Each row was made from one small tree. The marks that hang from a mark follow it in brackets, in the order of their numbers. Every link used is in the known rows. Write each row's tree.
Known rows:
j_153[j_303 j_568[j_477[j_869[j_447[j_719]]]]]: [-0.77 -2.32 -3.03 -0.12 -3.53  0.70 -1.16 -2.49  1.12  1.75 -0.06  0.48
 -1.12 -3.35  0.69 -0.80  0.25 -1.60  1.14 -1.07 -0.25  0.05 -0.58  0.22
 -3.46  2.09  0.19 -0.13  0.39 -2.06  0.60]
j_477[j_568[j_153[j_303]] j_869]: [ 0.37 -0.99 -1.10  0.17 -3.76  1.54  0.02  2.35  1.20  1.09  0.30 -0.72
 -1.50 -0.51 -2.67 -0.14  1.06  0.51 -0.96 -1.10 -1.09  1.13 -1.71  1.93
 -0.34  1.82  0.62 -1.40 -0.39 -1.68  0.51]
j_869[j_447[j_719[j_307[j_984[j_332]]]]]: [-0.89 -0.29  0.26  0.53 -0.93  0.45 -1.10 -2.13  0.01 -0.91 -0.60  2.15
 -0.54  1.10  1.07 -0.02  2.21 -1.26  1.48 -0.06  1.16 -0.48 -1.46 -0.76
 -0.44 -1.28 -0.22  0.53  0.35  0.51  0.47]
j_303[j_153[j_568[j_477[j_869]]]]: [-0.91 -1.24 -0.54 -0.40 -3.16  0.76 -0.56 -1.23  0.20  1.75  0.14 -1.83
 -1.57 -0.33 -0.34 -0.32  0.52 -0.94 -1.60 -0.44  0.01  0.49 -0.96 -0.23
 -1.26 -0.84  0.37 -1.04 -0.50  0.90  0.65]
j_477[j_568[j_153] j_869[j_447[j_719]]]: [-0.33  0.04  0.06  0.86 -3.46  1.63 -0.61  1.94  1.38  0.14 -0.12  0.03
 -2.12  0.28 -1.73 -0.17  3.24 -0.08  0.08 -1.44 -0.13  0.77 -1.67  2.14
  0.24  0.69  0.78 -1.02 -0.30 -0.28  1.56]
j_477[j_568[j_153]]: [-0.22 -0.12  0.01  0.24 -1.60  0.24  0.37  1.09  0.39  1.47  0.46 -1.08
 -0.94 -0.22 -1.97 -0.44  1.63  0.24 -1.21  0.26 -0.51  0.64 -1.27  1.18
 -0.64  0.54  0.20 -0.29 -0.36  0.33  0.66]
j_568[j_477]: [-0.08 -0.02 -0.39 -0.62 -0.49 -0.25  0.55  1.67 -0.43  1.16 -0.56  1.14
 -0.38 -1.19 -0.64 -0.55  0.43 -0.37  0.54  0.99  0.40 -0.29 -0.72  0.09
 -1.34  1.84  0.05  0.88  0.39 -0.55  1.37]
j_447[j_719[j_307[j_984[j_332[j_612[j_734]]]]] j_869]: [-0.90 -0.27 -0.85 -0.15  0.36  0.83 -1.66  1.49  0.18  1.09 -1.26  5.83
 -1.21  2.79 -0.19  0.96  0.95 -0.91  0.00 -0.36 -0.29  0.48 -2.27  1.39
  1.44 -1.31  1.08 -0.16  0.18 -0.78 -0.12]
j_734[j_612]: [-0.18  0.00  1.53 -0.39 -0.31 -0.01  0.34  2.94 -0.59  0.04  1.13  0.10
 -0.29 -3.03 -1.02 -0.36 -0.26  0.00  2.01  0.27  0.20 -0.41  0.81 -1.00
  0.18  0.62  0.41 -0.61 -0.50  0.43 -0.89]
j_307[j_984]: [ 0.38 -0.19  0.28 -0.30  1.63 -0.13 -0.18  1.38  0.06 -0.02  1.07 -0.05
 -1.02  3.40  0.66  0.41  0.64 -0.44 -1.93  0.27  0.25  0.53 -1.49 -0.87
  0.78  0.24 -0.47  0.10  0.73  0.08  0.17]
j_984[j_307]: [-0.13 -0.84 -0.46 -0.15 -0.42 -0.30  0.15 -1.18  0.06 -0.65 -1.08  0.73
 -0.01  2.34 -1.81 -0.08 -0.81 -0.11  0.53  0.46  0.78  0.35 -1.24 -1.73
  0.43  1.20  0.22 -0.33  0.19 -0.35 -0.66]
j_612[j_332[j_984[j_307[j_719[j_447]]]] j_734]: [ 0.70 -0.46 -1.37 -0.52 -0.07  1.95 -1.67 -0.42  0.43  4.78  0.18  2.50
  0.23  3.52  1.09  0.75  0.23 -0.28 -3.16  1.37 -0.59 -0.50 -2.55 -0.76
  0.31 -3.60  0.91  0.63  0.56 -1.75 -0.87]
j_477[j_568[j_153[j_303]] j_869[j_447[j_719[j_307[j_984]]]]]: [-0.14 -1.07 -0.86  0.49 -3.84  1.84 -0.70  1.46  1.10  0.28  0.16  0.21
 -2.01  0.66 -1.78 -0.13  2.88 -0.51 -0.09 -1.42 -0.50  0.78 -2.50  1.70
 -0.40  0.80  0.43 -0.94  0.02 -1.01  0.78]
j_869[j_447[j_719[j_307[j_984[j_332[j_612[j_734]]]]]]]: [-0.93  0.05  0.04  0.90 -1.36  0.79 -1.44 -1.20  0.16  0.00 -0.45  2.51
 -0.63  0.90  1.50 -0.07  2.27 -1.36  1.44  0.05  1.02 -0.89 -1.81 -0.84
  0.13 -2.28  0.19  0.53  0.49 -0.13 -0.02]
j_568[j_153]: [-0.75 -0.66 -0.23 -0.72 -0.53  0.73 -0.45  1.10 -0.30  1.24 -0.78 -1.34
  0.02 -0.19 -0.83  0.28  0.90  0.52 -0.52  1.45 -0.24 -0.11 -1.08  1.12
 -0.55 -0.38  0.00  0.64 -0.57  0.92  0.34]
j_477[j_568[j_153[j_303]] j_869[j_447[j_719]]]: [-0.35 -0.69 -0.81  0.86 -4.11  2.06 -0.78  1.34  1.48  0.34 -0.16  0.00
 -2.07 -0.64 -1.60 -0.21  2.55 -0.12  0.39 -1.51 -0.37  0.62 -1.79  2.14
 -0.37  0.80  0.66 -1.02 -0.34 -1.01  1.21]
j_303[j_153[j_568[j_477[j_869[j_447[j_719]]]]]]: [-1.32 -1.05 -0.33  0.00 -3.28  1.09 -1.04 -1.64  0.35  1.32 -0.23 -1.28
 -1.89 -0.43  0.17 -0.38  1.34 -1.24 -0.91 -0.67  0.33  0.31 -1.03 -0.08
 -1.25 -1.28  0.40 -0.80 -0.50  1.29  1.13]
j_719[j_447[j_869]]: [-0.84 -1.75 -0.49  0.23 -0.16  0.33 -0.21 -1.33 -0.45 -0.08 -0.26  3.82
  0.67  0.66  1.16  0.93  0.57 -1.27  1.61 -0.86  0.37 -0.60 -0.53  1.79
 -0.37 -1.49  0.26 -0.34 -0.16 -0.39  0.48]
j_612[j_332 j_734]: [ 1.09  0.20 -0.79 -0.58  0.23  1.14 -1.66 -1.66  0.10  4.85  0.31  2.73
  0.39  1.06  0.61  0.19 -0.25 -0.01 -2.29  1.19 -0.75 -0.37 -0.75  0.07
  0.48 -4.17  0.73  0.92  0.14 -2.98 -1.53]
j_153[j_303 j_568[j_477[j_869[j_447]]]]: [-0.47 -2.50 -3.19 -0.21 -3.73  0.55 -0.85 -2.34  1.02  1.84  0.34 -0.27
 -0.99 -3.11  0.64 -0.83 -0.03 -1.63  1.09 -0.98 -0.25 -0.13 -0.51 -0.07
 -3.66  2.12  0.10 -0.31  0.45 -2.45  0.17]
j_303[j_153]: [-0.65 -0.57  0.45 -0.08 -1.84  1.16 -0.34 -0.80 -0.33  0.52 -0.18 -1.80
 -0.94  0.50 -0.38  0.07 -0.02 -0.08 -1.36  0.03  0.10  0.11 -0.81 -0.23
  0.30 -2.49  0.06 -0.78 -0.78  1.61  0.02]
j_869[j_447[j_719[j_307[j_984]]]]: [-0.73 -0.05  0.23  0.54 -0.30  0.40 -1.02 -1.39 -0.15 -1.06 -0.42  1.44
 -0.57  1.26  1.23 -0.01  2.51 -1.42  1.53 -0.48  0.77 -0.59 -0.82 -0.24
 -0.16 -1.54 -0.23  0.61  0.49  1.07  0.34]
j_568[j_153[j_303] j_477]: [-0.81 -1.68 -1.88 -1.36 -2.09  1.18 -0.12  1.78 -0.60  2.65 -1.37 -0.25
 -0.31 -2.74 -1.31 -0.35  0.34  0.08  0.53  2.33 -0.14 -0.62 -2.01  1.17
 -2.80  1.61 -0.17  1.52 -0.18 -0.64  1.14]
j_734[j_612[j_332[j_984[j_307[j_719[j_447[j_869]]]]]]]: [-0.17 -0.99  0.76 -0.54 -0.20  0.89 -0.29  3.74 -0.45  2.11  1.29  2.38
 -0.53 -0.58 -0.25  0.55 -0.26 -0.40  0.34  0.61  0.09 -0.47 -1.46 -1.17
 -0.20 -0.45  0.90 -0.50 -0.55 -0.04 -0.29]
j_719[j_447]: [-0.71 -1.53  0.10  0.33 -0.65 -0.05  0.26 -2.50 -0.68 -0.26  0.13  2.18
  1.19 -0.67  1.31  0.40  0.68 -1.01  1.30 -0.31  0.48 -0.72 -0.29  0.47
 -0.82 -1.23 -0.23  0.07 -0.02  0.16  0.43]
j_719[j_307[j_984[j_332[j_612[j_734]]]] j_447[j_869]]: [-0.58 -2.78 -1.00 -0.29 -1.01  0.05 -0.39 -1.76 -1.20  1.08  0.21  5.86
  0.85  3.15  0.78  1.09  0.94 -2.20  0.70  0.11  0.28 -0.65 -3.17 -0.11
 -0.37 -2.33  0.15 -0.35  0.53 -1.71 -1.23]
j_307[j_719[j_447[j_869]] j_984[j_332[j_612]]]: [-1.29 -1.29 -0.38 -0.30 -1.04  0.17 -0.19  1.99  0.95  0.08  1.63  4.29
 -1.14  2.45  2.54  1.12  0.95 -1.09 -1.70  0.25  1.48  0.87 -5.08 -1.27
  0.17  0.10 -0.18 -0.24  0.30  0.19  1.29]

Write each row's tree:
[-0.89 -0.37 -0.73 -0.41  0.61  0.50 -1.20  0.63 -0.15  0.11 -1.72  4.67
 -0.61  1.43 -0.78  0.79  0.94 -0.77  1.06 -1.00 -0.68  0.55 -0.63  2.42
  0.77 -0.74  0.85 -0.11 -0.17  0.36  0.19]
j_447[j_719[j_307] j_869]
[-0.56 -3.15 -0.83 -0.66 -0.55 -0.34 -0.03 -2.58 -1.36  0.19  0.14  5.55
  0.97  3.41  0.29  1.07  1.01 -2.10  0.71 -0.02  0.40 -0.28 -2.81 -0.05
 -0.91 -1.35 -0.26 -0.39  0.39 -1.04 -0.76]
j_719[j_307[j_984[j_332]] j_447[j_869]]
[-0.04  0.91 -0.67  1.69 -0.86  2.20 -1.15  5.80  0.71  3.01  0.42 -1.13
 -1.04  1.36  2.06  0.64  0.47  0.02 -1.79  0.47 -0.84 -1.60 -2.07 -0.29
  1.13 -1.98  1.35 -0.30  0.72 -0.58  0.00]
j_332[j_612[j_734] j_984]
[-0.24 -0.86 -0.93  0.17 -2.26  0.74  0.26  0.40  0.49  1.69  0.43 -1.05
 -0.91 -1.11 -1.88 -0.51  0.91  0.21 -0.84  0.20 -0.73  0.47 -1.35  1.18
 -1.22  0.57  0.05 -0.32 -0.37 -0.40  0.25]
j_477[j_568[j_153[j_303]]]
[ 0.24 -1.35 -0.37 -0.92 -0.32 -0.67  0.17 -1.31 -0.93  0.22  0.37  1.77
  0.31  2.69 -0.86  0.13  0.42 -0.85 -0.89  0.85  0.03  0.37 -2.29 -1.79
 -0.58  0.17 -0.51 -0.01  0.55 -0.67 -1.19]
j_719[j_307[j_984[j_332]]]
[-0.54 -2.72 -3.10 -0.49 -3.11  0.46 -1.07 -2.35  0.71  1.70  0.38  0.54
 -1.17 -1.97  0.47 -0.67  0.58 -2.00  0.62 -0.95 -0.40  0.17 -1.16 -0.21
 -3.45  2.12 -0.02 -0.04  0.73 -1.97  0.19]
j_153[j_303 j_568[j_477[j_869[j_447[j_719[j_307[j_984]]]]]]]
[-0.93 -1.18 -0.32  0.99 -3.05 -0.11 -0.01 -1.13  0.59  0.35 -1.43  3.23
 -0.28  1.17 -1.62 -0.06 -1.87  0.19  0.59  1.61  1.93 -0.07 -4.08 -3.79
 -0.02  1.61  0.71 -0.72 -0.35 -2.30 -0.22]
j_984[j_307 j_332[j_612]]
[-0.50 -0.80 -1.13  0.00 -0.08  1.32 -0.37  2.56  0.69  0.20 -0.39 -0.01
 -0.73  4.26  0.42  1.01  0.51 -0.26 -1.26  0.06  0.10  0.00 -2.85 -0.59
  0.11  0.84  0.51 -0.65  0.53  1.38  0.88]
j_332[j_984[j_307[j_719[j_447[j_869]]]]]
[-0.19 -0.44  0.29  0.52 -0.20  0.01 -0.26  1.41  0.46  0.65  0.90  1.71
 -1.25  2.72  0.79  0.42 -0.10 -0.21 -1.91  1.10  1.08  0.29 -3.38 -2.32
  0.47  0.54 -0.10 -0.23  0.36 -1.31  0.44]
j_307[j_984[j_332[j_612]]]
[-0.87 -0.06  0.15  0.65 -0.89  0.44 -0.99 -1.97 -0.17 -1.03 -0.74  1.39
 -0.21  0.06  1.01 -0.16  2.30 -1.29  2.22 -0.57  0.68 -0.75 -0.32  0.02
 -0.45 -1.64 -0.07  0.60  0.23  1.00  0.29]
j_869[j_447[j_719[j_307]]]
[-0.72 -1.04 -0.46 -1.08  0.79  0.06 -0.04  1.94  0.58 -0.64  1.91  2.57
 -0.90  3.34  2.35  1.09  1.70 -1.34 -1.67 -0.53  0.62  1.17 -3.11  0.11
  0.53 -0.25 -0.52  0.01  0.69  1.56  1.02]
j_307[j_719[j_447[j_869]] j_984]
[-0.40 -0.15 -0.39  1.92 -1.11  1.37 -0.32  5.48  0.44  1.22 -0.31 -1.12
 -1.19  2.52  0.62  0.70 -0.33  0.01 -1.20  0.45  0.02 -1.16 -3.10 -1.81
  0.70  0.50  1.14 -0.64  0.43  0.09  0.66]
j_332[j_612 j_984[j_307]]
[-1.02 -1.26 -0.49 -0.08 -3.40  0.93 -0.78 -1.65  0.24  1.40  0.20 -2.03
 -1.69 -0.16  0.16 -0.43  1.09 -1.28 -0.89 -0.55  0.35  0.13 -0.96 -0.37
 -1.44 -1.25  0.29 -0.94 -0.44  0.98  0.74]
j_303[j_153[j_568[j_477[j_869[j_447]]]]]
[-0.12  0.31 -0.94  1.60 -1.20  2.01 -1.02  4.93  0.73  2.49 -0.37 -0.70
 -1.00  3.11  0.82  0.57 -0.10 -0.05 -1.44  0.75 -0.33 -1.36 -2.97 -1.55
  1.43 -1.09  1.52 -0.51  0.84 -0.77 -0.47]
j_332[j_612[j_734] j_984[j_307]]
[-0.69 -0.11 -1.37  1.21 -1.53  2.12 -1.02  5.49  1.03  2.29  0.00  0.97
 -1.03  3.24  1.70  1.00  0.41 -0.52 -1.33  0.29 -0.14 -1.04 -3.76 -0.86
  1.39 -1.35  1.54 -0.61  0.76 -0.11 -0.03]
j_332[j_612[j_734] j_984[j_307[j_719[j_447[j_869]]]]]
[-0.69 -0.43 -0.63 -0.57  1.44  0.51 -1.28  1.32 -0.16  0.08 -1.18  4.68
 -1.07  3.20 -0.48  0.94  1.25 -0.99  0.08 -0.90 -0.54  0.81 -1.26  1.96
  1.16 -0.61  0.67 -0.10  0.19  0.41  0.26]
j_447[j_719[j_307[j_984]] j_869]
[ 0.12 -0.36  1.02 -0.62 -0.17  0.72 -0.16  4.11 -0.36  2.12  1.40  0.92
 -0.68 -0.94 -0.58  0.15 -0.42  0.09 -0.27  0.95  0.01 -0.25 -1.23 -1.93
 -0.11  0.16  0.76 -0.28 -0.46  0.18 -0.47]
j_734[j_612[j_332[j_984[j_307[j_719]]]]]
[-0.20 -2.71 -0.22 -0.59 -0.14 -0.71  0.52 -2.77 -1.88 -0.21  0.78  2.86
  1.52  2.13  0.67  0.59  1.47 -2.07  0.45 -0.09 -0.01 -0.42 -1.60 -0.54
 -1.01 -1.40 -0.76  0.21  0.74  0.24 -0.94]
j_719[j_307[j_984] j_447]
[-1.06 -1.26 -0.40 -0.38 -2.67  0.50 -0.49 -1.79 -0.06  1.97  0.22 -1.97
 -1.32 -0.54 -0.08 -0.45  0.50 -1.06 -1.54  0.00  0.14  0.30 -0.90 -0.55
 -1.57 -1.25  0.17 -0.67 -0.51  1.32  0.57]
j_303[j_153[j_568[j_477]]]
[-0.93 -1.56 -1.84 -0.91 -3.26  2.08 -0.82  2.53  0.12  1.71 -1.78  0.39
 -1.14 -2.41 -1.14 -0.16  1.47 -0.13  1.40  1.12  0.10 -0.52 -2.30  1.85
 -2.21  1.72  0.27  1.03 -0.15 -1.07  1.82]
j_568[j_153[j_303] j_477[j_869[j_447[j_719]]]]
[-0.84 -0.29  0.29  0.06 -0.21  0.05 -0.65 -0.09 -0.33  0.21 -0.72  3.32
 -0.45  0.75 -0.10  0.27  1.00 -0.51 -0.50  0.28  0.02  0.45 -2.09 -0.56
  0.38 -0.09  0.23  0.40  0.14  0.47  0.39]
j_447[j_719[j_307[j_984[j_332[j_612]]]]]
[-0.96 -0.61 -0.83  1.48 -1.38  1.54 -0.28  6.02  0.73  0.96  0.04  0.51
 -1.20  2.70  1.45  1.12  0.16 -0.48 -0.94 -0.03  0.17 -0.87 -3.97 -1.17
  0.62  0.30  1.17 -0.73  0.38  0.73  1.04]
j_332[j_612 j_984[j_307[j_719[j_447[j_869]]]]]
[-0.35 -2.50 -3.18 -0.47 -3.31  0.42 -0.66 -2.01  0.94  2.15  0.30 -0.22
 -0.85 -3.13  0.14 -0.74 -0.58 -1.31  0.45 -0.84 -0.58  0.24 -0.53  0.05
 -3.47  2.59  0.16 -0.37  0.36 -2.48  0.15]
j_153[j_303 j_568[j_477[j_869]]]
[-0.57  0.18 -0.28 -0.62 -0.88  0.26 -0.37  2.64  1.38  0.71  1.80  2.00
 -1.53  2.34  1.80  0.40  0.66 -0.29 -3.02  1.01  1.05  1.20 -4.56 -2.33
  0.85  0.29 -0.17  0.06  0.60  0.12  0.47]
j_307[j_719 j_984[j_332[j_612[j_734]]]]
[-0.73 -0.07 -0.09 -0.49 -0.79 -0.03 -0.03  2.99  1.26  0.06  1.81  1.64
 -1.54  2.00  1.72  0.48  0.55 -0.27 -2.85  0.85  1.21  1.33 -4.68 -2.52
  0.49  1.18 -0.33 -0.01  0.40  0.49  0.96]
j_307[j_719 j_984[j_332[j_612]]]
[-1.07 -0.84 -0.68 -0.80 -0.83  0.17  0.11  0.64  0.54 -0.59  0.79  2.70
  0.10 -0.21  1.73  0.68  1.03 -0.89  0.25 -0.78  0.40  0.60 -1.67  0.98
 -0.22 -0.49 -0.06 -0.04 -0.06  1.47  0.83]
j_307[j_719[j_447[j_869]]]
[ 0.24 -1.32 -0.93 -0.10  0.20  1.21 -0.93  0.94  0.11  3.01  0.04  2.69
 -0.32  3.28  0.75  1.19 -0.14 -0.32 -2.50  0.64 -0.20 -0.14 -3.02 -0.50
 -0.49 -1.34  0.65  0.22 -0.02 -0.81  0.65]
j_612[j_332[j_984[j_307[j_719[j_447[j_869]]]]]]
[-0.27 -0.99 -0.97  0.57 -4.31  1.87 -0.69  0.98  1.09  0.37 -0.17  0.25
 -1.68 -0.53 -1.97 -0.26  2.63 -0.37  0.69 -1.54 -0.63  0.60 -1.91  2.00
 -0.67  0.68  0.56 -0.98 -0.21 -1.03  0.69]
j_477[j_568[j_153[j_303]] j_869[j_447[j_719[j_307]]]]
[ 0.11 -0.19 -0.14  0.78 -3.66  1.41 -0.31  2.09  1.26  0.25  0.49 -0.92
 -1.81  0.71 -1.77 -0.23  2.82 -0.18  0.07 -1.31 -0.13  0.51 -1.67  1.68
 -0.11  0.68  0.62 -1.26 -0.21 -0.86  1.00]
j_477[j_568[j_153] j_869[j_447]]
[-1.61 -1.67 -0.57  0.44 -3.83 -0.15  0.36 -1.21  0.82 -0.19 -0.67  4.32
  0.06  0.50 -0.25  0.22 -1.11 -0.35  0.58  1.27  2.28  0.30 -5.11 -3.72
 -0.39  1.45  0.45 -0.55 -0.35 -0.95  0.32]
j_984[j_307[j_719[j_447]] j_332[j_612]]
[-1.04 -0.90 -0.19 -0.37 -1.35  0.25 -0.19  0.87  0.90  0.53  1.87  3.30
 -0.63  1.82  2.65  0.68  1.12 -0.93 -2.18  0.79  1.39  0.71 -4.82 -2.03
  0.25 -0.49 -0.34  0.13  0.57  0.13  0.71]
j_307[j_719[j_447] j_984[j_332[j_612[j_734]]]]
[-1.22 -1.42 -0.53 -0.27 -3.57  0.88 -0.88 -2.07 -0.10  1.41 -0.20 -1.04
 -1.49 -0.35 -0.21 -0.41  1.52 -1.49 -0.68 -0.63  0.12  0.25 -1.12 -0.18
 -1.46 -1.40  0.34 -0.77 -0.42  1.35  0.63]
j_303[j_153[j_568[j_477[j_869[j_447[j_719[j_307]]]]]]]
[-1.30 -1.79 -0.75 -0.62 -2.97 -0.32  0.32 -3.59  0.79 -0.80 -0.90  3.96
  0.38  1.63 -1.04  0.11 -0.82 -0.18  0.39  1.32  2.25  0.93 -4.27 -3.30
 -0.76  1.85  0.00 -0.51 -0.23 -0.50  0.23]
j_984[j_307[j_719[j_447]] j_332]
[-1.34 -1.91 -1.01 -0.65 -2.74 -0.11  0.02 -3.07  0.90 -0.67 -1.10  4.84
  0.12  2.30 -1.11  0.39 -0.90 -0.31  0.57  1.05  2.20  0.94 -4.31 -2.74
 -0.47  1.74  0.23 -0.68 -0.32 -0.80  0.23]
j_984[j_307[j_719[j_447[j_869]]] j_332]
[ 0.24 -1.07 -0.57 -0.50 -0.75 -0.28 -0.14 -0.40 -0.77  1.20  0.49  2.06
  0.22  2.54 -0.38  0.14  0.41 -0.93 -0.89  1.00 -0.11 -0.02 -2.63 -1.89
 -0.04 -0.79 -0.13  0.05  0.68 -1.31 -1.68]
j_719[j_307[j_984[j_332[j_612[j_734]]]]]
